(in the rows, 128 means zero)
Known rows, with every step that occurs:
U > K: [122 111 106 132 138  81 116 118 145 151  90 138 117 150 131 118]
U > C > Z > K: [113 118 117 135 149 167 155 123 125 172  99 158 102 119 167 150]
H > C > Z > K > U > B: [ 73 156  89 155 111 181 155 157 170 168 130 116 101  97 178 139]
Z > C > K: [ 99 126  82 104 177 159 117 122 174 168 120 164  99 116 179 136]
C > Z > K: [ 91 152  84 127 161 162 165 117 132 173 109 166 107 131 174 153]
C > K > U: [ 75 169 111 149 156 142 129 116 180 182 117 113 119 126 149  92]
U > H: [115 110  98 162 124  99 125 130 136 138 104 135 122 115 109 129]
K > C: [103 136  92 178 130 145 148 116 128 178 137 139 111 126 122  97]
K > C > U: [ 85 146  73 157 105 160 153 129 152 177 171 142 109 121 148 102]
K > C > U > H: [100 114  73 169  96 147 140 144 161 150 162 120 117 103 113 120]
H > C > K: [ 64 117  56 143 164 156 143 143 124 168  76 127 128 109 162 127]
Z > C > K > U > H: [112 125 102 144 152 156 115 131 205 157 141 118 110  96 137 121]
H > C > Z: [ 81 139  64 177 159 163 190 150  79 167 102 158 109 100 184 147]
H > C > K > U > B: [ 59 144  93 157 114 152 119 166 183 162 110  90 113  96 157 116]
Z > C > U: [111 144  77 107 122 162 134 126 174 171 182 185  88 117 196 121]
Z > K > C > U > H: [ 97 110  64 146  99 170 142 133 180 158 160 122 122 107 116 127]

Rows:
[ 81 172 114 144 111 158 138 143 190 165 136 124  96 114 168 138]	C > Z > K > U > B
[106 120  88 116 116  99 122 131 165 153 123 137 114 144 153 118]	C > U > K
[ 74  91  52 154 154 149 137 158 134 148  72 108 136  94 132 142]	U > H > C > K
[104 117  81 194 120 149 156 142 134 162 120 106 129  91 125 103]	K > U > H > C
[123 110  76 123 110 147 126 141 180 143 170 162 101  98 157 138]	Z > C > U > H
[103 114  73 169 123 174 155 132 150 169 119 108 131  97 129 111]	Z > K > U > H > C
[ 84 168  81 161 154 199 187 123 144 193 133 133 113 110 180 118]	H > C > Z > K > U
[ 83 134  56 142 160 189 186 133 109 179 101 159 114 114 184 153]	H > C > Z > K
[ 78 131  49 145 109 158 161 147 124 171 137 148 118 109 178 113]	H > C > U
[ 68 151  81 164 156 169 149 133 156 186 111 105 125 107 160  95]	H > C > K > U
[ 98  98 124 137 150 130 110 133 142 162  74 126 115 118 141 122]	U > C > K
[106 127  90 176 159 143 169 135 122 160 120 136 104 124 141 139]	U > K > C > Z
[ 92 152  89 190 156 166 182 133 108 173 135 152  98 113 152 133]	K > C > Z
[ 92 133 108 161 142 130 120 133 184 153 112  94 127 107 114 113]	C > K > U > H
[ 76 139  85 152  67 145 122 161 179 153 165 123  97 108 147 123]	K > C > U > B
